Each row was made from one walk, in order. Every step used is in the known rows, and no mark comes twice. Write each row's walk.
In the rows, zero is written as 128.
Known rows
A T H Y B: [119 163 138 115 139  86 126 142 124 155 121 151 126 140 110  85 112 107
 134 119 165 128 143 235 113 124 164 142 154 148 122 131 130 119 131 127
  66 145 128  92 142 121 141]
Y J: [132 122 138 119 150  98 127 106 129 159 118 149 183 149 136 146 137 109
 130 128 119 100 127 103 122 122 125 111 111 132 154 121 160 124  91 126
  85 130 130 142 116 138 111]
A T D Q B Y: [106 139  87 149  64 227 135 157 117  74 145 128  81 144 116  95 116 119
 200 140 212 172 136 101 126 201 128 189 140 134  85 126 118 134  73 123
 169 119 116 104 157 109 147]
F D K: [162 128 106 132 153 147 106 130 139 121 122  97 126 122 131  98 145 130
 174 140 127 123 128  80 142  81 108  79 110 120 140 135 113 137 100 129
 158 127 136 136 107 137 129]
A T D K: [143 148  72 130 139 168 111 158 129 111 129  95 120 153 126  89 109 105
 233 149 171 182 110 101 120 155 144 108 138 127 121 136 122 130  77 113
 134 126 124 125 129 122 130]
F D: [158 118 112 133 120 119 105 122 139 132 122 116 190 137 112 114 150 132
 126 116 126 115 129  87 148  76 118  90 131 133 136 123 183 131 102 144
 141 131 140 128 106 139 109]
Q B: [137 126 135 122 160 186 120 117 138 112 135 142 134 120 127 127 146 127
 152 134 143 134 135 117  99 112 126 121 134 145 140 131 128 115  60 142
 142 135 131 131 127 128  91]
Y D: [136 120 134 116 156 127 119 110 126 140 133 124 193 140 148 121 126 105
  86 125 110 147 108 110 105 120 158 107 131 139 170 132 114 133 101 109
 105 139 122 110 101 134 114]
J F D T H Y: [163 137 153 129 106  65 133 152 127 128 123 133  67 115  99 132 112 158
 108 128  87 140 147 177 151 100 139 136 168 118  74 135 163 126 236 136
 141 116 129 141 166 131 105]
A T: [141 140 103 109 135 109 119 115 129 139 133 114 159 153 137 112 130 114
 136 125 147 160 139  97 112 118 139 124 149 147 127 119 173 119 100 124
  98 135 132 125 129 125 106]
B Y: [110 120 118 125  95 122 105 123 133 137 131 133 129 127 135 114 144 102
  88  90 135  90 137 127 139 147 124 123 121 141 158 122 141 143  56 124
 137 136 133 115 112 122 150]
H Y: [158 142 147 122 129 116 106 125 138 162 131 131 186 119  98 115 138 105
  94 111 133  92 143 168 145 107 144 100 136 150 132 125 186 136  76 147
 115 139 139 127 119 125 129]
D Y B Q: [101 106  89 128 115 148 126 118 135  87 139 125 148 125 145 113 129 118
 138 102 133 133 132 131 116 157 105 104 110 111 162 128  44 131  96 125
 114 143 135 105  92 110 213]
H Y J: [137 141 161 128 140 109 124 122 131 180 120 142 214 135 102 138 136  98
 101 126 128  67 131 160 147 119 137 122 119 148 130 118 190 130  94 142
  83 133 134 140 124 129 135]
B Y D: [ 92 115 132 125 124 143 117 123 121 141 136 116 161 131 160 114 130  97
  52  98 129 107 109 123 124 155 147 135 128 143 174 129  97 149  78 108
 128 139 118  96 105 123 161]
K D Y: [130 114  96 133 172  92 127 111 132 167 140  92 150  97 171 153 124 123
 117 124  99 167 120 125 134 150 127 111 116 133 185 126 130 150 104 124
 156 133 141 115  92 120 126]
B Q: [125 113 118 124 135 147 118 125 134 109 139 141 172 133 149 107 145 119
 130 116 127  85 144  86 124 130 106 104 128 129 155 130 142 133  95 126
 129 130 142 128 106 122 160]
F J: [187 143 127 128 169 114 120 106 144 155 130 125 117 124 107 173 137 101
  77 119 139  82 105 166 123  73 136  62 122 137 157 126 161 123  88 129
 122 130 143 106 137 130 106]
J F D Y B: [112 114  85 127  81 120 125 119 144  93 122  91  88 108  95 149 121 160
  98  97 116 174 113 156 144 105 116 103 121 101 109 123  80 115 179 164
 144 142 132 129 106 128 141]
D Q B: [165 131 136 122 139 180 129 107 126  90 143 151 114 113 128 124 140 135
 177 151 152 161 153  73  99 119 124 124 100 125 117 131  91 119  80 129
 139 126 127 129 131 128  97]
Y D T H: [157 120 152 124 178  58 136 127 108 129 133 154 116 149 178 129 106 111
 133 148  77 195 124 119  82 137 164 131 144 125 167 143  63 136 166  65
  87 121 109  97 132 130 108]
J F: [139 125 126 101 116 110 121 113 138 122 129 123  98 118 111 149 127 142
  98 103 108 139 125 125 121 111 133  95 129 122 112 128 151 113 137 150
 125 136 133 153 126 137  89]
H Y J F D K: [127 148 149 126 131 149 132 146 135 138 111  94 114 104  89 137 123 149
 130 140 126  64 114 160 167  96 114 116 110 113  82 128 153 118 184 159
 141 124 130 174 144 136 131]
T H Y D: [133 147 180 126 188 109 135 136 124 176 130 141 166 124 144 118 111 106
  66 127 109 126 123 202 121 124 187 131 138 150 163 145 103 145 107 114
  97 140 128  84 125 135 120]
B Y J F: [ 77 118 140 120  83 116 133 121 128 143 121 130  91 128 128 163 129 133
  71  97 124  70 113 146 144 161 117 147 111 121 118 120 141 122 130 137
 119 128 125 162 134 128 143]
D Q B Y J: [104 126 144 139 110 184 144 118 115 108 135 162  97 124 141 136 143 126
 149 140 163  95 143  98 121 172 102 175  88 130 124 122  89 129  78 120
 130 118 118 135 142 122 160]
J F D: [139 119 115 119  98 122 118 125 141 112 122 100 120 117  93 131 135 159
 100 103 111 123 122 100 150  81 119  95 138 117 100 125 180 117 166 164
 162 131 141 154 122 141  91]
Q B Y D: [ 78 120 149 131 132 225 126 128 121 122 143 130 129 121 155 116 134 113
  87 121 150 121 112 139 104 165 136 160 141 150 164 135  69 133  71 116
 160 141 109  97 119 119 144]
Y B: [126 119 111 116 109 110 105 114 131 120 122 149 168 138 111 107 140 101
 128 107 135 120 116 139 101 107 136  83 118 125 155 123 122 117  97 132
  94 147 128 114  96 125 135]
H Y J F D: [120 134 157 133 102 119 132 135 135 160 112 115 173 124  70 149 133 153
  75 117 119  66 121 165 179  90 123 130 137 128  80 117 222 118 189 176
 131 127 137 163 139 137 109]

Write each row's walk
[144 127 148 122 157 194 140 106 115  95 145 135 147 118 145 125 126 130
 142 162 141 187 127  70  77 136 146 143 114 129 138 135  50 121 113 111
 131 130 117 112 122 128 107]
Y D Q B
[136 150 180 126 175  72 140 134 129 194 114 170 154 133 133 135 124 111
 112 133 117  66 140 213 142 127 151 136 115 148 145 133 149 136  97 130
  72 127 138 119 140 140 118]
T H Y J
[101 122 134 132 121 212 112 127 134 112 138 142 100 116 142 118 150 120
 122 110 157 100 137 141 121 152 114 151 131 149 148 130 120 131  41 136
 163 134 123 118 129 117 140]
Q B Y
[135 118 137 136 125  43 154 139 120 123 110 149  73 149 134 165 116 165
 146 148  74 151 128 122 127 110 118 141 138 103 100 131 135 116 252 114
 108 106 123 163 161 142  87]
Y J F D T H
[126 172 158 117 214 132 142 145 116 163 133 100 109 121 165  89  93 107
 137 158 141 158 126 196 104 144 181 154 145 145 145 149  45 135 128  91
  87 134 118  93 148 126 142]
A T H Y D K
[140 148 124 117 172  75 136 125 126 154 127 138  91 149 158 112 119 121
 147 131 136 164 151 143 108 126 154 139 143 146 136 135 123 127 107 108
  83 130 134 108 141 133  92]
A T H
[136 108 124 127  92  79 136 126 122 110 116 127 125 148 105 164 127 156
 135 141  92 143 120  75 134 105 102 128 144 101  85 116 185 108 244 129
 128 111 121 184 147 134  97]
Y J F D T
[146 106 111 129 149  64 117 121 114 147 139 135 161 126 167 132 128 112
 150 147  91 160 116  81 103 133 127 115 147 128 155 120 194 135 182  96
 136 118 124 138 115 117 113]
K D T
[112 116 149 137 136  70 133 137 106 127 136 153  80 141 186 117 107 103
  98 125  96 161 125 140  98 174 151 161 146 129 172 139  50 153 144  62
 109 121 107  86 140 122 157]
B Y D T H
[146 145  95 137 112 212 135 148 120  70 141 129 122 151 103 103 114 129
 236 161 197 211 132  85 104 165 140 161 142 129  80 128 132 118  92 128
 150 120 121 120 151 119 101]
A T D Q B
[101 118 134 157  87 196 141 131 120  97 126 141 126 127 133 123 154 142
 155 145 172  87 140  71 149 141  85 174  97 127 108 120 113 133 110 132
 166 115 121 131 134 127 154]
F D Q B Y J
[ 72  96  85 136 140 131 132 125 126 114 143 112 164 105 182 117 127 123
 143 117 122 118 110 126 118 171 101 118 118 114 190 126  86 139 150 123
 153 139 134 106  79 105 213]
K D Y B Q
[ 80 124 118 136  94 151 128 141 131 121 113  91  56 116 139 137 135 148
 124 124 133  67 107 120 163 135  89 136  99 106 106 128 103 126 161 137
 163 120 123 165 133 133 166]
B Y J F D K
[144 117  99 130 109 125 131 116 149 108 127  76  92 105 107 165 122 172
  92 103  95 176 131 126 160 107 114 109 126 112 102 123 110 127 149 161
 164 132 143 143 116 134 110]
J F D Y
[170 109 108 139 114  86 109 128 127 107 126 127 161 145 118 120 141 127
 152 133 104 169 138  58 132  88 111 101 152 121 123 119 179 132 171 116
 135 117 128 140 121 126 115]
F D T
[158 120  82 145 128 136 118 138 144 119 131 109 147 138 118 141 109 115
 159 111 127 192 116 140 146 162 142 100 119 124 149 130 102 149  32 135
 151 131 136 103 106 126 136]
T D Y
[ 83 102  84 134  76 156 136 134 142  68 132  91 102 109 112 129 124 166
 108  96 121 124 121 132 144 129  86 112 131  93 110 128  65 118 198 161
 164 138 135 132 105 118 196]
J F D Y B Q
[149 167 150 116 162  82 133 141 129 172 128 135 118 133 133 104 114 113
 122 129 142 133 156 204 133 125 164 149 155 159 117 133 162 130 110 124
  83 132 138 101 150 126 109]
A T H Y
[122 130 118 121 129 137 132 129 135 119 111  92  94 119 118 143 131 163
 158 145 111 102 106  97 143  95 102 105 101 102 108 132 109 114 177 143
 145 121 127 178 133 143 119]
Y J F D K
[150 136 167 152 147  49 137 150 119 163 111 162 164 149 121 129 125 125
 152 157 102 107 146 159 153 107 128 148 146 129 115 129 172 137 194 111
 100 108 127 128 156 134 125]
F D T H Y J
[140 135  65 141 127 140 126 143 136 121 137  87 142 154 116 133  99 118
 170 125 147 233 123 130 140 179 149 133 144 134 119 125 118 141  62 125
 131 131 134 104 125 117 132]
A T D Y
[ 79 113 127 137  68 129 128 134 131 136 115 113 115 130 114 146 139 149
  64  97 124  58 114 127 173 128  99 145 124 120 106 117 172 128 165 155
 148 123 127 163 130 135 141]
B Y J F D
[125 125 137 129 102 187 157 120 124  88 122 127 100 116  94 160 134 179
 159 158 139 134 130  72 129 110  99 154 106 105  64 124 125 102 195 160
 156 115 125 172 152 139  85]
Y J F D Q B
[102 109 106 122 106 146 112 125 127  92 133 156 172 137 136  80 143 108
 143 107 144  78 125 115 106 132 106  95 128 117 159 128 108 122 118 125
 115 142 130 117  98 117 189]
Y B Q
[146 159 175 121 215 135 132 144 123 160 129 122 109 105 159 101 105 106
 125 147 111 125 119 198 113 129 174 118 118 139 177 156  27 146 101 102
 105 135 123  94 128 135 147]
T H Y D K
[ 72 123 147 139 130 195 129 125 126 134 126 155 125 134 147 137 152 114
 125 125 156  73 128 142 124 164 105 169 113 148 150 125 124 126  57 132
 136 130 118 133 135 122 144]
Q B Y J
[125 161 165 116 178 105 144 139 117 174 133 120 158 139 145 101  98 111
  90 139 135 154 132 203 114 140 188 167 164 160 133 136 117 137 138 109
  76 137 123  80 144 128 118]
A T H Y D
[166 126 125 140 118 193 130 120 130  84 132 132 123 116 112 114 151 152
 181 151 156 155 150  56 127  91 103 129 112 124 103 128 123 123 116 142
 177 120 131 127 126 131 103]
F D Q B
[125 128 128 133  95 194 127 118 123  89 146 150  67 106 142 117 144 128
 146 123 171 124 155  99 117 156 108 155 100 131 120 128  85 136  60 125
 159 125 124 114 132 117 144]
D Q B Y
[175 143 162 128 144  50 124 138 122 149 129 169 114 130 132 122 116 111
 137 137 102 151 161 185 121 126 152 123 150 137 130 134 140 137 144 103
  91 119 129 114 154 123 121]
D T H Y
[120 124 137 107 130 103 136 109 132 147 118 130 124 133 116 175 127 141
 106 120 102 107 115 125 122 125 126 114 115 117 113 122 159 109 153 144
  98 129 130 173 133 139  93]
Y J F
[ 60 118 138 139  86 209 138 141 133 114 120 118  85 118 111 153 143 168
  98 121 149  72 116 139 154 137  90 178 133 129  94 124 149 114 156 163
 183 125 121 161 148 130 129]
Q B Y J F D
[142 116 127 129 178  20 133 131 111 160 133 157 111 121 191 132 117 119
 167 152  82 172 128 121  96 139 137 129 147 125 178 135 149 141 189  82
 125 114 122 120 129 125 102]
K D T H
[147 120 127 123  88 101 147 113 124 108 116 120 130 127  96 159 131 167
 132 139 109 123 129  63 147 105 110 122  95  97  78 118 151 116 209 145
 128 114 133 168 134 143 103]
Y J F D Q
[135 126 146 137  83  92 131 139 123 131 117 124 149 133  74 155 122 150
 108 139 101 109 127 138 159 106 120 142 156 117  64 114 221 113 246 149
 120 115 123 183 157 125 121]
H Y J F D T
